Each row was made from one small tree. Brackets hold a mark, then the marks that hang from it, in the order of their numbers. Every link used is in the known rows. Write each row's tree.
Known rows:
[Z_571 Z_434]: 7  -20  8  -7  -18  -11  -1  -7  8  10  23  3  1  10  14  -2  -14  15  -1  -2  -8  9  7  -8  11  4  -14  18  -30  -1  -1  24  5  -4  -6  17  1  3  3  12  4
[Z_571 [Z_5 [Z_576 Z_434]]]: 4  -12  9  -9  -16  -20  0  -9  -5  -2  22  6  -23  16  29  5  -14  11  8  -1  -17  -9  6  -12  5  4  -30  14  2  8  -12  23  10  -6  -12  20  -1  -3  6  17  0
[Z_465 [Z_5 Z_950]]: 15  -36  19  -12  -24  -13  3  -10  16  2  26  14  -1  22  24  3  -11  13  4  -3  -15  -10  7  -6  12  2  -8  7  -22  0  10  21  19  1  -4  22  0  -11  2  20  9
[Z_952 [Z_5 [Z_576 Z_434] Z_950]]: 4  -23  7  -16  -32  -20  -4  -9  -21  16  27  -1  -38  23  33  8  -12  2  5  0  -27  -8  5  -4  6  3  -9  12  7  5  6  20  17  3  -6  21  6  -13  7  23  4
[Z_465 [Z_5 Z_950 [Z_952 [Z_434 Z_571]]]]: 13  -28  19  -15  -18  -15  -5  -14  -6  11  25  5  -14  19  30  11  -9  19  2  3  -17  -13  3  -9  12  6  0  14  -23  -3  14  33  9  7  -3  25  18  -20  12  13  12
[Z_5 Z_576 Z_950 [Z_952 [Z_434 Z_670]]]: 6  -26  12  -16  -23  -23  -11  -13  -23  12  30  7  -30  26  46  18  -10  19  5  12  -27  -7  -1  1  12  6  -4  25  3  -5  19  39  13  1  -7  23  22  -24  16  20  0
[Z_465 [Z_5 Z_576 [Z_952 Z_434]]]: 9  -25  10  -12  -22  -16  -4  -11  -8  12  31  7  -21  30  23  11  -11  20  8  -1  -18  -17  3  -10  13  6  -10  20  -24  -15  14  37  4  9  -6  23  5  -10  7  20  4
[Z_434 [Z_479 Z_5] Z_576 Z_952]: 12  -37  5  -1  -9  -8  17  -2  12  14  1  -26  -31  3  29  10  -24  19  -3  14  -19  -2  -2  -15  4  11  -19  7  -27  -17  5  28  12  -29  3  20  13  24  10  5  -3
[Z_5 Z_465 [Z_571 [Z_434 Z_670]]]: 4  -21  8  -15  -21  -10  -1  -4  -7  3  32  2  3  10  24  2  -11  16  2  13  -24  6  -5  -13  10  1  -4  22  -14  1  10  52  20  -7  -4  15  6  -21  5  14  7
[Z_479 [Z_5 Z_571 Z_576 Z_952] Z_434]: 1  -57  9  -4  -32  -15  7  -11  4  -2  33  8  -11  32  22  4  -12  20  11  10  -32  -6  5  -6  9  1  -23  31  -6  -7  -5  36  12  -5  -10  20  8  -7  9  11  -10
[Z_952 [Z_5 Z_465 Z_576 Z_950]]: 2  -39  9  -20  -36  -16  -6  -11  -21  17  34  4  -11  28  37  12  -13  7  9  10  -36  -3  -1  -3  3  5  2  12  2  -1  7  32  29  -6  -6  20  7  -22  6  23  7
[Z_434 Z_465 Z_576 Z_670 Z_952]: 14  -1  17  -7  -6  -12  11  3  -5  15  -17  -27  -54  -2  32  15  -19  25  -5  17  -12  -3  -17  -18  5  12  4  10  -17  -28  9  30  9  -26  7  22  7  20  -6  9  -1
[Z_479 Z_5 [Z_434 Z_465 Z_571 Z_952]]: 11  -29  15  -4  -12  -11  14  -7  2  5  -3  -13  -42  8  24  4  -19  22  -1  11  -21  4  -6  -17  -1  9  -11  14  -17  -17  -18  9  9  -19  5  22  18  15  2  5  -4
[Z_5 Z_571 [Z_952 [Z_434 Z_479]]]: 2  -12  11  -11  -14  -16  -6  -8  -18  13  29  -5  -19  13  16  11  -12  25  7  12  -25  -10  1  -7  16  7  -3  24  -9  -6  8  47  0  1  -2  18  20  -5  17  2  7
[Z_465 [Z_5 [Z_576 Z_434] Z_950 Z_952]]: 8  -40  12  -11  -27  -20  0  -13  -5  5  31  18  -17  24  34  8  -7  7  11  -1  -22  -21  10  -10  9  3  -18  16  1  3  14  31  20  8  -11  24  -6  -19  8  29  -2
[Z_5 Z_465 Z_576 Z_950 Z_952]: -1  -49  16  -14  -32  -21  -4  -16  -14  9  41  20  18  29  42  15  -9  13  16  15  -39  -6  3  -2  2  5  -3  21  7  0  10  43  32  -4  -11  21  3  -29  11  27  -3
[Z_434 Z_571]: 10  1  22  -9  -16  -15  -1  -10  -4  15  16  -2  -1  14  26  5  -15  21  1  7  -14  3  0  -13  11  1  -3  8  -37  -7  -4  22  10  -8  -1  15  9  7  5  7  3
[Z_952 Z_434]: 8  3  10  -13  -16  -15  -3  -6  -7  11  24  -2  -23  20  14  6  -14  18  2  -2  -15  6  3  -4  12  8  -3  11  -20  -14  -3  21  0  7  -1  18  22  1  7  11  13
[Z_434 Z_465 Z_479 Z_576 Z_670]: 17  0  8  -5  -2  -17  6  2  -5  15  -3  -15  -68  -8  26  14  -19  25  -4  17  -17  -14  -18  -18  7  8  3  -2  -9  -19  21  36  14  -31  3  17  3  22  1  0  -5
[Z_576 [Z_5 Z_571 [Z_952 [Z_434 Z_465]]]]: 7  -20  5  -14  -13  -21  0  -7  -13  20  22  -16  -7  15  17  10  -10  18  3  6  -23  -21  0  -14  14  10  5  25  6  -8  -17  40  -1  7  -3  23  17  -20  14  15  7
[Z_465 [Z_5 Z_571 Z_950]]: 9  -42  20  -13  -29  -11  2  -9  12  0  32  13  1  25  22  1  -9  16  5  2  -20  -13  6  -7  18  0  -13  11  -18  7  14  30  23  2  -4  21  1  -20  2  18  9
[Z_950 [Z_5 Z_576]]: 7  -25  14  -9  -28  -24  -3  -6  -6  16  23  0  -3  30  30  7  -15  20  11  -6  -27  -15  -2  -5  15  3  -29  16  -7  -2  -8  30  24  -7  -8  18  2  1  8  17  -1
[Z_576 [Z_5 Z_571]]: 9  -30  10  -12  -15  -15  5  -7  4  14  26  -6  14  19  19  3  -13  12  3  6  -19  -11  6  -13  14  1  -6  17  -8  -1  -18  31  12  0  -6  18  5  -14  10  17  4
[Z_434 Z_952]: 7  -10  20  -7  -12  -11  6  -6  1  12  9  -11  -5  15  24  7  -19  19  3  8  -13  6  3  -9  7  9  -9  18  -30  -16  -8  18  9  -6  1  18  6  11  1  13  4
[Z_576 [Z_434 Z_670]]: 13  13  9  -11  -11  -20  4  -3  -5  1  13  -7  -40  7  28  4  -14  9  2  0  -15  -1  2  -13  9  1  -8  9  -2  -9  -4  22  8  4  -4  16  4  3  3  15  4
[Z_950 Z_5]: 11  -16  14  -9  -22  -22  -3  -5  3  11  17  -9  2  22  24  6  -16  19  7  -7  -21  -12  -1  -5  14  5  -20  15  -11  -4  -17  30  19  -6  -5  17  6  5  7  9  7
[Z_670 [Z_434 Z_465]]: 6  -16  19  -4  -20  -18  2  -7  -6  7  11  -15  -32  7  3  3  -16  18  8  3  -13  5  3  -10  14  7  -8  11  -4  -7  -6  8  9  -5  4  17  -3  1  -1  18  6
[Z_952 Z_5 [Z_434 Z_576]]: 10  -1  2  -16  -19  -9  -1  0  -15  25  11  -26  -46  13  17  12  -18  14  -5  -3  -15  -1  -6  -9  9  12  6  10  -22  -18  7  32  -6  -1  0  20  24  10  5  5  17
[Z_465 [Z_5 [Z_576 [Z_434 Z_670]] Z_952]]: 12  -19  11  -9  -17  -20  2  -9  -7  6  23  6  -35  18  36  9  -10  13  9  1  -18  -23  2  -17  10  1  -14  17  -8  -10  11  37  13  5  -8  20  -9  -7  3  23  -3
[Z_952 [Z_434 Z_465 Z_571 Z_670]]: 14  25  15  -15  -8  -20  -7  -5  -25  16  4  -11  -58  5  27  11  -15  26  -6  10  -16  -2  -15  -14  11  6  9  5  -15  -14  6  27  0  -6  9  19  28  1  4  6  8
[Z_434 Z_465 Z_571]: 9  9  22  -8  -15  -18  0  -8  -12  17  6  -1  -16  6  19  5  -14  24  0  8  -16  -4  -9  -14  9  3  3  2  -22  -10  -7  19  9  -13  4  17  6  7  -2  7  2
[Z_950 [Z_5 Z_576 Z_952]]: 6  -31  14  -7  -28  -25  -7  -9  -9  18  23  -3  4  29  34  12  -13  23  14  0  -28  -21  -1  -4  13  5  -24  26  -5  -5  -10  42  20  -6  -10  19  1  -2  11  13  -4
[Z_670 [Z_434 Z_465 [Z_571 Z_5] Z_576]]: 9  -20  19  -4  -13  -14  2  -6  -7  10  -5  -26  -45  -7  18  8  -17  23  0  12  -8  -1  -6  -21  9  9  -13  5  -9  1  -2  21  8  -26  2  21  5  3  5  8  4
[Z_952 [Z_434 Z_571 Z_670]]: 14  15  15  -15  -10  -16  -7  -6  -18  15  13  -10  -43  11  33  11  -15  23  -5  9  -15  4  -8  -11  12  3  4  10  -28  -14  6  30  0  0  4  17  30  -2  8  5  10
[Z_950 [Z_5 Z_576 [Z_952 [Z_434 Z_479]]]]: 5  -23  3  -9  -19  -27  -11  -8  -22  22  26  -8  -26  24  32  17  -15  25  13  1  -30  -25  -5  -4  14  9  -22  22  2  -5  -1  45  13  -6  -8  21  17  -2  20  10  0
[Z_952 Z_5]: 9  -9  12  -12  -23  -13  -2  -6  -5  20  17  -15  -14  19  19  6  -17  12  2  1  -18  -1  1  -6  9  5  3  14  -24  -11  -7  20  5  -1  -1  17  4  8  0  7  10
[Z_950 [Z_5 Z_465 Z_571 Z_576]]: -1  -35  13  -14  -35  -21  -3  -6  -17  10  34  4  14  31  30  7  -11  19  16  4  -39  -15  -7  -10  12  2  -26  20  5  3  -3  52  36  -9  -8  17  5  -19  9  19  1
[Z_952 [Z_434 Z_571 Z_576 Z_670]]: 16  11  12  -13  -8  -13  -1  -1  -15  18  6  -18  -53  5  34  13  -17  23  -9  9  -11  4  -12  -16  11  5  5  7  -31  -17  15  40  0  -10  3  18  31  6  9  3  8
[Z_434 [Z_465 Z_5] Z_479]: 15  -12  9  -7  -9  -16  6  -5  2  10  10  4  -40  3  9  5  -16  22  4  4  -18  -24  -6  -17  10  7  -4  -4  -16  -11  9  21  15  -14  3  20  -8  12  -3  7  2

Which tree is each row?
9  -21  2  -5  -3  -16  -4  -7  3  5  13  -3  -26  -8  15  2  -17  20  -3  4  -11  -8  -5  -14  6  11  -19  10  -5  9  -2  26  5  -26  -3  21  -1  6  7  1  5 : [Z_571 Z_5 [Z_434 Z_465 Z_479]]
10  -7  6  -11  -9  -11  -3  -2  -13  21  -6  -30  -49  -1  23  8  -18  17  -8  12  -9  0  -12  -14  6  12  6  22  -20  -13  2  25  2  -14  7  22  6  7  -1  10  7 : [Z_571 [Z_434 Z_465 Z_670 [Z_952 Z_5]]]
8  -53  4  -14  -17  -8  0  -7  10  -2  25  2  2  1  35  7  -13  10  -3  4  -17  6  1  -11  0  10  -19  15  0  15  9  46  22  -22  -12  23  8  -20  12  12  11 : [Z_571 [Z_5 Z_465 Z_950] [Z_434 Z_576]]
10  -8  6  -5  1  -14  1  -3  -8  16  -2  -17  -54  -9  22  7  -20  23  -5  16  -11  -5  -12  -16  7  11  -5  16  -16  -11  12  27  8  -26  5  20  4  14  3  6  -1 : [Z_571 [Z_434 Z_465 Z_479 Z_670 Z_952]]
-5  -44  17  -17  -39  -17  -2  -11  -18  3  47  25  14  30  33  7  -7  14  14  14  -40  -3  0  -4  9  0  -12  15  4  9  17  45  38  -6  -8  19  6  -36  12  28  1 : [Z_5 Z_465 Z_571 Z_576 Z_950]
6  -34  20  -4  -24  -15  1  -9  -3  4  15  -12  -27  11  2  5  -11  22  12  6  -14  -11  2  -15  18  7  -9  20  -6  -4  5  24  9  0  2  21  -8  -12  -1  18  6 : [Z_670 [Z_434 [Z_465 [Z_5 Z_571 Z_952]]]]
9  -13  18  -10  -21  -13  5  -4  2  5  15  4  -18  15  5  1  -10  22  4  0  -17  -20  -4  -15  16  3  -6  7  -17  -6  6  27  12  -4  2  19  -7  -3  -8  14  6 : [Z_434 [Z_465 [Z_5 Z_571]]]
9  -28  19  -12  -27  -14  2  -7  4  1  20  11  -16  17  12  2  -8  19  4  3  -21  -18  -3  -9  15  3  -5  7  -6  5  11  24  20  -4  1  23  -3  -16  -3  17  7 : [Z_434 [Z_465 [Z_5 Z_571 Z_950]]]
7  -26  11  -11  -22  -23  -3  -8  -4  11  23  -9  20  21  33  12  -13  19  14  3  -32  -15  -3  -7  7  9  -11  23  3  -9  -18  49  24  -3  -9  18  6  -6  11  10  6 : [Z_950 [Z_5 Z_465 Z_952]]
12  -27  1  -12  -2  -14  -5  -7  2  -1  21  -2  -25  -6  34  8  -18  17  -1  15  -18  0  -7  -17  3  7  -14  14  -4  7  6  45  16  -25  -8  18  5  -10  13  3  7 : [Z_571 [Z_5 Z_465] [Z_434 Z_479 Z_670]]
14  -3  20  -8  8  -13  -3  -7  -11  11  -6  -22  -47  -7  50  16  -22  30  -4  30  -15  -9  -13  -20  3  8  -11  11  -24  -5  2  32  11  -33  3  19  16  10  13  -5  0 : [Z_434 Z_479 [Z_571 Z_5] Z_670 Z_952]
13  -19  11  -6  -8  -18  3  -8  1  12  11  2  -35  5  13  9  -14  24  7  7  -19  -28  -5  -16  11  9  0  6  -14  -13  10  28  11  -12  1  21  -9  11  2  6  0 : [Z_434 [Z_465 [Z_5 Z_952]] Z_479]
2  -20  7  -10  -19  -11  -2  -5  -18  25  6  -17  -35  9  18  7  -17  16  -2  6  -15  -3  -7  -12  6  12  -6  22  -18  -8  3  23  4  -14  2  23  2  5  -1  16  2 : [Z_571 [Z_434 Z_465 [Z_952 [Z_5 Z_576]]]]
4  -33  12  -16  -34  -16  -7  -10  -15  20  28  -1  -19  28  33  10  -14  10  4  5  -27  -6  1  1  8  3  -6  16  -8  1  9  22  20  -4  -5  21  5  -11  5  20  3 : [Z_952 [Z_5 Z_576 Z_950]]
8  -36  16  0  -12  -12  5  -10  -6  13  4  -27  -38  0  23  6  -23  21  5  19  -16  8  4  -15  9  8  -23  11  -25  -6  -2  11  12  -21  7  18  15  7  13  12  1 : [Z_670 [Z_434 [Z_479 Z_5] Z_571 Z_952]]
14  -35  3  -2  -16  -11  13  -3  16  11  14  -13  -27  5  21  6  -21  17  -1  6  -21  -3  -1  -12  7  6  -18  0  -25  -13  7  30  13  -26  -3  17  9  20  9  3  -4 : [Z_434 [Z_479 Z_5] Z_576]
8  -44  10  1  -13  -12  9  -8  5  8  8  -28  -38  5  15  5  -24  16  7  14  -18  10  8  -10  10  11  -25  15  -15  -8  -5  8  13  -16  4  18  9  8  11  15  2 : [Z_670 [Z_434 [Z_479 Z_5] Z_952]]
18  1  2  -12  -3  -26  9  -2  -8  11  5  -14  -48  1  28  6  -14  4  -1  2  -16  -18  -3  -21  5  5  2  8  20  -7  -20  21  9  1  -2  20  4  -5  5  22  1 : [Z_576 Z_5 [Z_434 Z_465 Z_670]]
10  -38  5  -13  -18  -10  13  -2  1  14  24  -9  6  13  24  8  -13  10  3  10  -24  -10  -1  -21  6  5  0  13  -4  -8  -6  49  20  -11  -8  18  6  -14  7  18  4 : [Z_434 [Z_576 [Z_5 Z_465 Z_571]]]
2  -15  7  -13  -27  -9  -4  -4  -12  19  17  -16  -20  9  6  1  -13  16  -3  3  -18  -7  -5  -10  13  5  0  20  -16  1  0  33  3  -5  1  19  3  -3  0  7  10 : [Z_952 [Z_5 [Z_571 [Z_434 Z_465]]]]
5  -10  25  -3  -13  -14  2  -7  -17  17  -6  -25  -41  0  17  8  -18  23  4  17  -11  8  -3  -17  10  11  -6  14  -18  -8  -5  7  9  -14  10  19  7  4  1  16  3 : [Z_670 [Z_434 Z_465 Z_571 Z_952]]
12  -20  17  -9  -7  -17  -3  -8  -7  -2  15  8  -50  14  43  11  -16  25  1  15  -17  -2  -8  -17  3  0  -13  16  -10  -4  0  26  11  -19  -8  19  11  0  7  2  -4 : [Z_479 [Z_434 [Z_571 [Z_5 Z_576]] Z_670]]
14  -12  12  -6  -4  -11  15  3  -1  4  -12  -17  -74  2  30  13  -20  24  -3  15  -14  1  -14  -19  2  12  5  14  -7  -30  6  23  10  -22  3  20  10  21  -6  5  -4 : [Z_479 [Z_434 Z_465 Z_576 Z_670 Z_952]]
3  -25  12  -14  -29  -18  -1  -3  -7  7  27  -4  15  23  26  6  -12  19  12  1  -35  -11  -5  -10  12  4  -17  17  2  2  -12  48  30  -5  -6  16  10  -14  9  12  9 : [Z_950 [Z_5 Z_465 Z_571]]
16  -21  6  -8  -11  -17  13  -1  5  21  3  -17  -21  5  20  9  -15  14  -3  2  -14  -15  -6  -20  6  9  4  3  -4  -16  -10  27  9  -15  -3  21  1  6  3  16  0 : [Z_434 Z_465 [Z_576 Z_5]]
6  -41  22  -12  -20  -15  -5  -14  -7  -1  22  -7  -13  6  32  8  -14  14  8  16  -20  10  5  -13  6  6  -15  12  1  16  -4  20  24  -12  -3  19  11  -25  11  17  12 : [Z_670 [Z_434 [Z_571 [Z_5 Z_465 Z_950]]]]
15  -42  5  -6  -22  -8  17  1  17  -7  15  -8  -46  14  26  4  -17  20  -2  10  -23  3  -4  -14  9  1  -16  17  -12  -12  5  35  11  -16  -4  19  17  4  6  2  -3 : [Z_479 [Z_5 Z_571] [Z_434 Z_576 Z_670]]
11  -38  10  -9  -20  -14  -2  -11  7  10  20  6  -7  8  16  2  -9  16  -1  -4  -12  -12  2  -9  11  8  -4  19  -13  3  11  28  10  -4  -3  25  -5  -13  4  18  5 : [Z_571 [Z_434 [Z_465 [Z_5 Z_950 Z_952]]]]
-1  -43  19  -16  -31  -16  -2  -13  -9  2  41  10  27  23  33  10  -6  15  13  19  -37  -5  4  -3  8  5  2  24  7  4  5  50  27  0  -8  20  10  -34  13  16  7 : [Z_5 Z_465 Z_571 Z_950 Z_952]
7  -48  12  -9  -14  -15  -10  -14  10  0  26  2  16  8  34  6  -11  15  1  4  -11  0  9  -2  7  9  -19  29  -4  19  -2  35  7  -10  -13  24  5  -20  15  8  7 : [Z_571 [Z_5 Z_950 Z_952] Z_434]
6  -41  6  -6  -29  -8  6  -7  17  2  29  -4  13  17  11  -6  -13  14  -1  0  -19  7  7  -6  14  0  -26  20  -27  6  -6  32  9  -6  -3  19  8  -7  9  12  3 : [Z_479 [Z_5 [Z_571 Z_434]]]
0  -34  12  -21  -34  -12  -3  -7  -14  11  33  -4  2  22  27  8  -11  9  6  13  -36  -2  -1  -4  7  4  5  15  -2  6  4  38  27  -1  -3  19  12  -24  7  13  15 : [Z_952 [Z_5 Z_465 Z_571 Z_950]]
11  -20  1  -14  -14  -12  5  -1  -4  19  21  -18  -23  13  19  9  -14  14  -3  0  -16  -6  -1  -15  13  8  -2  13  -11  -10  -2  42  0  0  -4  21  25  -9  15  15  11 : [Z_952 [Z_434 [Z_576 [Z_5 Z_571]]]]
10  -12  16  -4  -1  -8  8  -3  -11  25  -4  -21  -34  -6  35  14  -22  25  -3  23  -14  -4  -9  -22  5  9  -4  3  -39  -18  15  33  11  -33  3  18  13  25  7  1  -4 : [Z_434 Z_479 Z_571 Z_576 Z_952]
9  -23  10  -1  -13  -16  7  -2  -8  13  2  -21  -66  -7  6  9  -20  19  5  11  -14  -3  -4  -16  12  10  -9  1  -4  -12  12  19  12  -24  3  17  -2  14  2  11  1 : [Z_670 [Z_434 Z_465 Z_479 Z_576]]
13  24  9  -9  1  -24  2  -3  -24  13  0  -9  -76  -12  29  8  -16  17  -2  14  -19  -16  -12  -22  7  2  0  -3  3  -7  5  24  10  -16  4  16  7  13  7  5  -3 : [Z_576 [Z_434 Z_465 Z_479 Z_571 Z_670]]
-5  -11  13  -9  -22  -15  5  -5  -20  7  22  1  -21  20  25  4  -12  14  10  8  -23  -5  5  -13  10  3  -25  21  -3  -1  0  31  14  0  -4  19  3  -6  7  25  -4 : [Z_5 Z_571 [Z_576 [Z_434 Z_952]]]
8  -16  20  -6  -7  -10  7  -7  -5  7  7  -2  -29  11  29  8  -18  23  2  14  -14  9  1  -16  3  7  -5  18  -27  -19  -8  13  8  -11  -1  18  15  14  1  5  0 : [Z_479 [Z_434 Z_571 Z_952]]
-3  -9  10  -10  -28  -19  3  -6  -17  5  34  12  -20  22  21  1  -10  11  11  2  -26  -6  5  -11  14  -2  -22  16  -1  4  1  33  14  3  -7  16  -2  -9  5  22  -4 : [Z_5 Z_571 [Z_576 Z_434]]
2  -46  13  -16  -25  -19  -5  -14  -5  -2  35  18  5  24  43  11  -12  14  11  10  -32  -3  1  -5  0  6  -20  14  10  14  1  33  31  -15  -11  22  4  -28  9  20  5 : [Z_571 [Z_5 Z_465 Z_576 Z_950]]
6  -23  17  -2  -15  -11  10  -2  -6  13  -8  -33  -46  -2  12  9  -19  19  4  11  -9  8  -1  -17  10  15  -11  14  -10  -17  3  15  7  -19  6  20  2  12  -3  19  3 : [Z_670 [Z_434 Z_465 Z_576 Z_952]]
8  -21  23  -5  -13  -14  -6  -11  -3  4  12  -15  -19  5  23  5  -17  20  6  9  -9  8  5  -14  11  5  -21  13  -18  8  -11  16  8  -12  -1  18  6  -6  9  11  8 : [Z_670 [Z_434 [Z_571 Z_5]]]
8  17  10  -7  -4  -23  3  -6  -22  14  6  -4  -52  -8  20  3  -15  16  2  7  -19  -14  -5  -21  6  4  -3  -4  -2  -3  -2  17  9  -12  2  16  4  13  7  6  -1 : [Z_576 [Z_434 Z_465 Z_479 Z_571]]
3  -36  11  -11  -29  -25  -5  -10  -16  16  29  1  14  30  38  15  -13  19  18  3  -36  -19  -4  -7  7  7  -18  25  6  -5  -10  52  29  -7  -12  19  2  -14  12  17  -1 : [Z_950 [Z_5 Z_465 Z_576 Z_952]]
10  -40  10  -12  -20  -16  3  -13  -2  9  26  4  -3  8  35  7  -17  15  2  18  -35  -3  -2  -10  3  2  -9  -1  -13  5  6  28  29  -21  -1  18  19  -11  18  8  1 : [Z_434 [Z_479 [Z_5 Z_465 Z_950]] Z_571]
7  -41  6  -10  -11  -10  5  -5  4  17  21  -14  11  10  21  2  -14  10  -2  7  -12  -3  6  -16  11  6  -11  29  -17  1  -14  34  9  -4  -5  21  7  -14  13  21  5 : [Z_576 [Z_5 [Z_571 [Z_434 Z_952]]]]
1  -6  10  -7  -20  -25  0  -9  -21  13  19  4  -31  14  24  9  -10  14  12  3  -23  -17  0  -12  7  6  -9  18  10  -8  -4  30  7  1  -7  20  -6  -1  5  22  -8 : [Z_5 [Z_576 [Z_434 Z_465]] Z_952]
6  -38  11  0  -13  -15  8  -7  -1  9  -1  -30  -54  0  10  5  -23  19  6  15  -20  2  0  -13  8  13  -20  11  -3  -8  -5  7  11  -21  10  21  6  10  6  15  1 : [Z_670 [Z_434 Z_465 [Z_479 Z_5] Z_952]]
6  -11  7  -8  -18  -28  -4  -6  -23  20  18  -3  -35  13  35  8  -16  16  10  -1  -27  -24  -4  -15  12  2  -31  7  2  6  -4  33  23  -12  -7  16  7  4  16  11  -5 : [Z_950 [Z_5 [Z_576 [Z_434 Z_479 Z_571]]]]
-6  -32  15  -12  -32  -16  -3  -12  -19  10  42  14  21  29  29  11  -8  21  17  16  -37  -9  -1  -10  8  3  -6  27  -3  -4  5  57  24  -2  -9  16  -1  -24  8  20  -4 : [Z_5 Z_465 Z_571 Z_576 Z_952]
10  -18  14  -10  -24  -17  3  -7  -3  12  17  13  -30  21  15  5  -11  21  7  -3  -19  -18  -5  -14  12  3  -11  5  -16  -9  9  20  17  -6  -1  21  -11  0  -7  21  -1 : [Z_434 [Z_465 [Z_5 Z_576]]]
22  -13  11  -11  -5  -14  6  -2  -1  24  2  -21  -26  2  45  13  -17  16  -9  16  -11  -10  -10  -25  8  1  7  6  -24  -13  0  40  13  -20  -3  18  14  1  11  11  -3 : [Z_434 Z_571 [Z_576 Z_5] Z_670]
15  -35  9  -5  -10  -10  15  -4  15  -5  5  -14  -43  15  33  6  -21  19  -1  10  -20  11  -1  -10  3  7  -14  21  -14  -21  -9  15  11  -13  -1  20  18  13  4  7  -2 : [Z_479 Z_5 [Z_434 Z_670 Z_952]]
19  -4  0  -13  -4  -23  8  -4  0  9  13  -14  -37  7  33  6  -15  1  1  0  -14  -11  4  -19  7  1  -4  12  9  -7  -19  24  10  5  -7  18  6  -6  11  23  2 : [Z_576 Z_5 [Z_434 Z_670]]
